What can hang from each mark:
j_273: j_306
j_763: j_944
j_918: j_670 j_706 j_944 j_999
j_268: j_763
j_944: j_30 j_713 j_918
j_306: j_944
j_571: j_944 j_999
j_999: j_918
j_706: j_918

Each row was made from one small tree. The marks that hang from a mark follow it in brackets, in the order of their numbers. Every link used is in the known rows. Write each row's tree.
Known rows:
j_306(j_944(j_30 j_713 j_918(j_999))): [-26.5 -70.2  22.5  23.3 -30.8   1.4 -62.0 -18.1   2.9  -0.6  28.1 -15.3
 -21.0  23.2  25.0 -27.1   7.8   8.9  18.0  -0.3  41.5   6.6  15.1  33.6]
j_306(j_944(j_30 j_713 j_918(j_706 j_999))): [-38.8 -61.3  23.8  31.5 -34.9  -7.5 -60.8 -18.3   4.9 -14.8  30.4 -17.7
  -7.1  22.2  18.3 -35.4  18.4  18.0  26.5   2.4  40.6  13.4  12.0  37.5]
j_944(j_30): [ 21.1 -27.6  15.0  22.7 -27.0   3.7  -7.3 -23.7  12.8  -6.2  -2.6   8.7
  -5.7  13.7  -1.3  -9.0 -10.7  -1.7  26.1  -6.1  31.7  -0.1  11.7  -0.8]
j_306(j_944): [ -5.4 -44.4  -5.3  12.5  -7.0  24.1 -28.6  -6.4  -4.1  -9.5  39.9  -4.3
   4.8   3.3  -7.6 -29.6  19.8  15.1  19.1 -12.9  23.2   2.7  -4.4  20.4]
j_706(j_918(j_670 j_944(j_30 j_713) j_999)): [ -3.2 -27.9   6.2  34.8 -43.1  -1.3 -26.2 -19.5  20.5  -8.1 -12.9 -38.4
 -28.2  57.2  28.7   8.7  41.0 -12.4  -1.8  -8.5   8.0  12.1  13.2  10.4]
j_918(j_670 j_706): [-14.7  12.3  12.3  37.3 -12.2  -4.9  -3.7 -13.8   8.1 -42.5   7.9  11.7
  20.6  11.2 -28.2 -18.7  50.3  22.3  20.1  -3.5   7.8   4.8 -12.4 -17.8]
j_918(j_670 j_706 j_944(j_30 j_713) j_999): [-45.4 -12.8  21.3  58.6 -70.5 -23.0 -39.8 -25.1  25.5 -39.1   8.4   9.2
  -4.8  52.8  15.4 -10.0  58.2  -4.3  14.6   1.8   0.7  21.0 -15.9   3.3]
j_306(j_944(j_30 j_713)): [-12.6 -54.9   6.1  16.1 -29.2   8.3 -20.6 -27.8   8.3   4.1  18.6  -0.7
 -19.9   9.4  26.3 -28.3   2.6  11.0  23.6 -14.1  38.2  17.9  13.2  24.7]
j_918(j_706): [-16.6   0.5   8.7  24.5 -16.5  -2.8  -5.3  -5.0  11.0 -39.6  18.0 -12.5
  29.3   3.2 -17.9 -23.5  19.2  17.5  26.4   3.3  24.4   5.8  -3.6  11.7]
j_571(j_944): [-15.9 -10.6   9.9  25.3 -22.4  -1.0 -46.8  -6.0  12.4 -11.9  32.8 -13.9
   9.4  -6.0  -1.0 -19.2   8.4 -10.5  21.8   7.4  33.9   0.4  -8.5  12.5]
j_571(j_944(j_918(j_670)) j_999): [-43.5 -28.2  30.5  25.1 -21.6 -14.2 -86.2  -5.7  -6.7  -6.6  30.5  -6.9
   3.4   2.0  -3.0 -13.2  25.2 -12.7  26.7   7.8  39.2 -20.0 -11.8  25.1]
j_918(j_670 j_944(j_30 j_713) j_999): [-25.6 -25.4  18.2  46.5 -66.0 -10.1 -40.6 -24.6  21.2 -17.3   5.8  12.0
 -24.7  55.0  25.8   3.2  40.7 -19.4   2.2  -1.7   2.0  10.4 -10.7  -3.8]
j_273(j_306(j_944(j_713))): [  4.5 -26.3 -13.6  -4.2  -8.9  -2.3 -15.7 -25.1   3.2  -4.1  31.0  15.6
   1.5  19.0  20.0 -25.3   7.7  18.5  20.9  -6.2  24.9  15.5  20.6  39.6]
j_273(j_306(j_944(j_30 j_918(j_670 j_706)))): [ 18.4 -27.8   3.4  24.6  -4.9 -15.0 -37.9 -37.6   1.0 -20.1  18.5  40.7
   5.9  30.9 -10.6 -32.9  31.5  28.5  30.8  -0.5  19.2   4.9  20.9  20.5]
j_763(j_944(j_30 j_713)): [-10.0 -15.8  22.2  26.8 -49.2  -1.4   6.1 -41.2  12.2  10.3 -16.3  11.2
 -10.0  28.8  39.3 -15.9   5.8 -18.9  25.8 -10.1  21.5   0.8  10.2  18.2]
j_944(j_713): [-23.7  -9.3  11.2   5.3 -24.5  -2.3   4.0 -15.0  14.5 -11.0   6.9 -24.5
  -5.3   4.8  28.2  -8.7  -9.9   0.3   9.6   1.0  40.9  10.5  11.2  16.1]
j_944(j_30 j_713 j_918(j_670 j_706 j_999)): [-37.0 -24.5  45.8  46.3 -42.5 -30.8 -45.1 -27.1  15.4 -26.3  -5.1  -6.4
 -12.9  35.6  16.7 -14.2  24.4  10.0  19.0  12.5  34.2   7.6  13.6   3.6]
j_273(j_306(j_944)): [ 21.2 -29.0 -15.9  -0.3   0.7   5.8 -23.3 -18.8  -1.9  -8.1  36.0  24.7
  10.5  18.3  -3.8 -25.1  14.1  19.9  23.3  -7.0  16.0   6.8  14.5  32.3]
j_268(j_763(j_944(j_918))): [ -4.9   8.6  37.8  38.6  -8.8   1.6 -20.7 -14.4  -1.1 -28.3  14.3 -24.4
  -3.5  27.4  -1.4  -5.5  22.0 -12.5   5.3   2.7  23.8 -32.0  11.1  17.2]
j_944(j_30 j_918(j_706 j_999)): [-12.2 -38.5  37.0  43.5 -32.6 -15.7 -58.0  -9.4   8.2 -31.0  11.3 -10.9
   8.2  29.4 -10.5 -18.5   9.8   7.8  29.0  16.0  33.7  -5.4  10.7  15.1]
j_268(j_763(j_944(j_713 j_918(j_706 j_999)))): [-38.4   7.7  46.1  41.0 -26.2 -11.7 -30.0 -10.6   3.7 -33.8  18.2 -38.1
  -3.0  33.1  16.6  -8.9  27.3  -7.4   6.4   6.8  23.4 -17.8  11.5  31.3]
j_763(j_944(j_918)): [ -8.3  -9.3  25.3  30.6 -19.3   3.5 -22.0 -20.9  -3.0 -10.3   4.6  -3.3
  13.4  27.9   4.2 -20.9  23.0 -14.0  17.3   7.7  19.0 -23.1  -1.5  17.5]
j_918(j_670 j_944 j_999): [-17.9 -15.6   7.2  43.0 -43.7   4.6 -48.9  -2.8   8.8 -30.4  28.1   7.1
  -1.7  47.7  -8.0   2.0  59.4 -14.7  -2.0   1.2 -13.0  -4.5 -29.1  -7.4]
j_571(j_944(j_30) j_999(j_918(j_670 j_706))): [-34.1 -34.8  18.9  45.7 -24.1 -16.2 -83.4 -23.8   1.9   0.2  17.3  13.2
  -0.9   7.5 -19.1 -32.8  28.8 -11.5  51.9   6.5  28.9  -4.4  -6.8  16.6]
j_268(j_763(j_944(j_918(j_670 j_706 j_999)))): [-20.3  11.6  44.4  52.0 -15.5  -4.1 -36.1  -9.5  -2.9 -40.5  19.1 -15.8
   2.9  37.7 -11.4  -6.5  50.2  -4.1   6.9   2.5   6.1 -28.2   1.0   8.9]

Write each row's tree:
[-38.7  -2.8  10.1  55.1 -48.6  -7.7 -47.2  -3.6  12.9 -52.4  30.7   5.0
  19.1  46.1 -18.3 -10.5  77.0  -0.4  10.1   4.0 -14.7   6.0 -33.7  -0.8]	j_918(j_670 j_706 j_944 j_999)
[-25.0 -61.9  24.0  31.7 -28.4  -0.7 -60.0 -23.5   0.0  -3.2  22.0   0.2
 -25.9  28.4  17.6 -24.6  27.3  12.2  14.2  -4.1  29.5   6.2   9.2  14.2]	j_306(j_944(j_30 j_713 j_918(j_670 j_999)))
[-28.7  -8.1  41.6  43.9 -32.5 -34.9 -19.0 -42.0  21.6 -28.0 -20.3  -1.6
 -13.5  24.5  17.3 -19.4  17.1  13.8  20.4  12.1  45.8   8.1  20.3  -2.0]	j_944(j_30 j_713 j_918(j_670 j_706))
[  6.3 -39.1  38.2  42.8 -25.2  -7.3 -56.7 -16.7   2.3 -16.1   1.4  10.1
 -14.6  38.2 -11.0  -4.4  20.7  -0.3  13.2   8.8  22.6 -15.1   7.1 -13.9]	j_944(j_30 j_918(j_670 j_999))
[-30.5 -48.4  34.9  25.4 -35.2 -17.3 -87.0 -15.0   1.6   3.3  21.7  -7.1
  -4.0   2.4   9.1 -16.3  -4.8 -17.9  40.6   8.7  54.8 -15.6   3.6  40.2]	j_571(j_944(j_30 j_918) j_999)
[ -2.9  -5.5  -4.8  48.7  -2.3   2.6 -36.5 -24.3  10.4 -21.0   9.6   2.9
  -7.1  34.5 -26.4 -24.6  42.6 -14.4   9.5  18.0   7.3  -8.9 -11.2 -16.4]	j_999(j_918(j_670 j_944))
[ 10.3  -3.5  -5.8  30.2 -15.4   7.7  -6.5 -17.4  16.6 -20.4  -9.0 -36.4
  -7.6  40.9   3.0   1.9  49.8  -5.5  -3.3  -7.3   8.2   2.4   5.2   1.5]	j_706(j_918(j_670 j_944))
[  2.5 -20.7  -1.5  31.9 -25.6  11.8 -32.7  -2.3  10.1 -19.0   5.1 -42.1
  -7.8  52.0   1.9   7.5  55.6  -9.9  -6.3  -6.9  -4.4   0.2  -1.7   6.6]	j_706(j_918(j_670 j_944 j_999))
[ 10.3 -38.3   2.4   7.5 -12.6 -14.1 -32.7 -37.6   6.6  -2.8  17.2  19.3
  -9.3  28.4  23.5 -26.4   0.0  16.8  25.1   3.6  38.0   9.4  33.8  40.1]	j_273(j_306(j_944(j_30 j_713 j_918)))
[-29.3   8.6   7.4  34.5 -41.1 -10.3  -6.7 -29.3  23.5 -27.6   3.0   2.5
 -12.9  33.6  21.4  -4.0  43.4 -12.3  -4.0   1.2  13.3   8.5 -13.0  -5.6]	j_918(j_670 j_944(j_713))
[-13.8   4.7  12.3  60.3 -46.8 -18.1 -15.1 -37.3  27.4 -45.5  -2.4  27.5
   6.7  38.7 -12.3 -18.2  59.4   1.1  20.7   0.1   4.0  10.3 -16.0 -13.4]	j_918(j_670 j_706 j_944(j_30))
[ 32.7 -38.3 -10.1   6.6  -9.8   1.8 -23.2 -30.0   2.0  -2.8  24.0  36.7
   1.4  23.8   1.3 -25.0   6.6  17.6  30.2 -10.5  19.3   8.6  22.1  29.5]	j_273(j_306(j_944(j_30)))
[ 16.5 -30.6  -6.0   4.7   5.5  -3.1 -39.8 -19.6  -3.8 -13.0  34.7  16.4
   9.9  23.1  -4.1 -28.6  13.8  19.8  21.0   4.2  25.9  -2.1  19.5  36.2]	j_273(j_306(j_944(j_918)))
[-32.2 -49.2  20.7  30.1 -25.9 -10.2 -38.7 -30.6  10.3 -15.7  18.2 -12.3
  -8.4  11.4  18.9 -39.9  13.6  22.1  28.2   3.1  49.2  13.7  16.2  33.1]	j_306(j_944(j_30 j_713 j_918(j_706)))
[-25.2  -2.4   6.5  60.9 -24.7 -19.9 -26.9 -43.1  24.5 -28.0  -6.0   4.1
  -9.7  38.0  -7.2 -34.8  42.8  -6.0  23.1  19.3  16.9  11.0  -0.4  -7.5]	j_999(j_918(j_670 j_706 j_944(j_30 j_713)))
[-28.1 -31.1  36.2  50.5 -40.3 -21.9 -87.3 -10.6  14.1 -23.0  29.6 -15.2
   9.9  13.3  -3.4 -25.7  15.2  -6.3  33.5  21.5  39.1  -1.2  -0.2  21.2]	j_571(j_944(j_30 j_918(j_706 j_999)))
[-56.9 -18.0  33.7  25.4 -30.7 -22.0 -45.6  -1.8  10.7 -34.6  21.9 -45.4
   8.5  20.0  18.8 -18.6  11.0  10.0  13.5  22.9  42.9   4.5   8.3  32.0]	j_944(j_713 j_918(j_706 j_999))
[-56.2 -26.9  15.0  24.2 -19.6 -13.0 -75.5 -16.9  -0.1  10.4  23.2 -13.0
 -13.3   1.8  11.9 -24.4  18.3 -19.9  31.4   9.3  36.7  -3.7  -6.0  25.2]	j_571(j_944(j_713) j_999(j_918(j_670)))
[-19.0   4.8  -2.7  58.5  -6.9  -7.2 -34.1 -25.7  14.7 -38.5  11.4   1.2
   9.1  33.5 -34.6 -36.0  57.0  -3.0  19.6  19.9   5.1  -1.2 -14.6 -11.6]	j_999(j_918(j_670 j_706 j_944))
[-15.0 -18.7   1.6  27.5 -34.8   3.5 -25.9  -8.2  16.2 -15.1  -0.6 -51.6
 -17.4  51.5  24.6   8.2  49.7 -10.3  -9.2  -6.4   4.2  10.2   5.7  13.6]	j_706(j_918(j_670 j_944(j_713) j_999))
[-19.5 -57.5  18.3  21.5 -21.8  -2.2 -39.7 -30.2   6.9  -2.1  16.4 -11.1
 -20.3  14.0  23.0 -31.7   2.2  11.4  19.9   0.1  51.4   7.4  19.0  29.2]	j_306(j_944(j_30 j_713 j_918))
[-51.1 -24.2  32.1  27.9 -35.5 -18.0 -78.8  -3.2  13.0 -12.4  35.8 -40.2
  -2.1   7.7  26.7 -17.9   3.7 -14.2  13.2  24.6  48.6   0.5   1.9  29.8]	j_571(j_944(j_713 j_918(j_999)))
[-23.8 -16.0  17.4  63.3 -61.3 -13.8 -48.6 -17.8  18.5 -43.5  15.2  21.4
   6.8  52.7 -12.3 -10.9  67.2  -3.1  18.7   0.4 -10.9   9.0 -24.8  -5.9]	j_918(j_670 j_706 j_944(j_30) j_999)
[  8.9 -15.5   0.2  55.3 -11.4  -0.9 -36.6 -36.2  15.4 -15.7  -2.8  15.3
 -16.1  40.4 -23.1 -24.6  35.8 -17.9  16.0  15.0  10.1  -6.4  -4.1 -20.8]	j_999(j_918(j_670 j_944(j_30)))
[-42.6   2.8  31.5  33.1 -33.2 -14.3 -11.3 -28.6   7.9 -19.2  -0.1 -17.0
  13.5  26.2  26.4 -28.9  27.0  -5.6  21.8  11.4  28.8  -6.3   4.1  31.6]	j_763(j_944(j_713 j_918(j_706)))
[-11.9 -23.2  28.9  32.6 -10.5   0.2 -56.9   1.4  -4.7 -25.7  19.7  -8.6
   1.3  29.0 -17.3  -5.3  32.2   3.0   2.8  11.8  16.8 -17.9  -5.1  -9.0]	j_944(j_918(j_670 j_999))
[-20.7 -34.8  43.2  36.3 -39.1 -20.9 -46.3 -26.6  11.4  -9.2  -8.0  -5.0
 -30.1  37.6  24.9  -3.5   9.8  -1.3   8.7   8.7  35.0  -1.4  17.6  -2.5]	j_944(j_30 j_713 j_918(j_670 j_999))
[ 13.4 -23.9   3.9  19.6  -7.3  17.9 -24.4   4.3  -1.2 -10.0   2.7 -41.9
  -6.4  36.0  -7.2   7.6  41.2   4.4   0.2 -13.2   0.6  -1.1   8.9  -1.5]	j_706(j_918(j_670 j_999))
[-21.1 -22.9  41.5  43.0 -47.7 -10.3 -33.7 -37.2   3.1   1.5 -12.5  12.0
 -16.6  49.1  31.4 -11.3  30.1 -17.2  16.3   1.4  13.4 -10.7   5.3   7.9]	j_763(j_944(j_30 j_713 j_918(j_670 j_999)))
[-28.2 -26.8  26.6  33.4 -24.1  -8.0 -87.5   4.9   6.0 -18.1  42.4 -29.2
   9.3   8.7  -2.8 -18.7  13.4 -12.6  17.0  22.9  36.9 -10.0  -7.4  20.9]	j_571(j_944(j_918(j_999)))
[-33.5 -44.6  12.2  13.3 -10.9   3.5 -40.0 -16.0   2.4 -10.5  32.0 -26.4
  -7.9   6.6  19.8 -32.3  11.4  14.7  11.0   3.7  46.3   4.4  10.2  33.7]	j_306(j_944(j_713 j_918))
[-44.8 -46.5  18.9  25.2 -33.7 -16.9 -77.0 -25.6   8.0  21.6  15.9 -13.1
 -20.1   3.0  23.6 -26.6 -11.3 -25.9  44.4   9.3  53.0   0.6  10.2  40.3]	j_571(j_944(j_30 j_713) j_999(j_918))
[-22.7  12.2  41.3  34.2 -16.4  -6.4 -14.2 -21.4   5.0 -23.7   7.6 -32.6
 -12.9  27.2  22.4  -4.8  14.8 -12.8   1.9   4.4  32.3 -22.1  17.5  24.4]	j_268(j_763(j_944(j_713 j_918)))
[-69.5 -18.2  16.7  31.8 -23.2 -20.6 -74.8 -17.5   2.9  -2.9  25.9 -13.8
   0.0   0.4   5.4 -32.2  30.1 -10.0  39.2  11.5  35.2   2.7  -9.0  30.7]	j_571(j_944(j_713) j_999(j_918(j_670 j_706)))
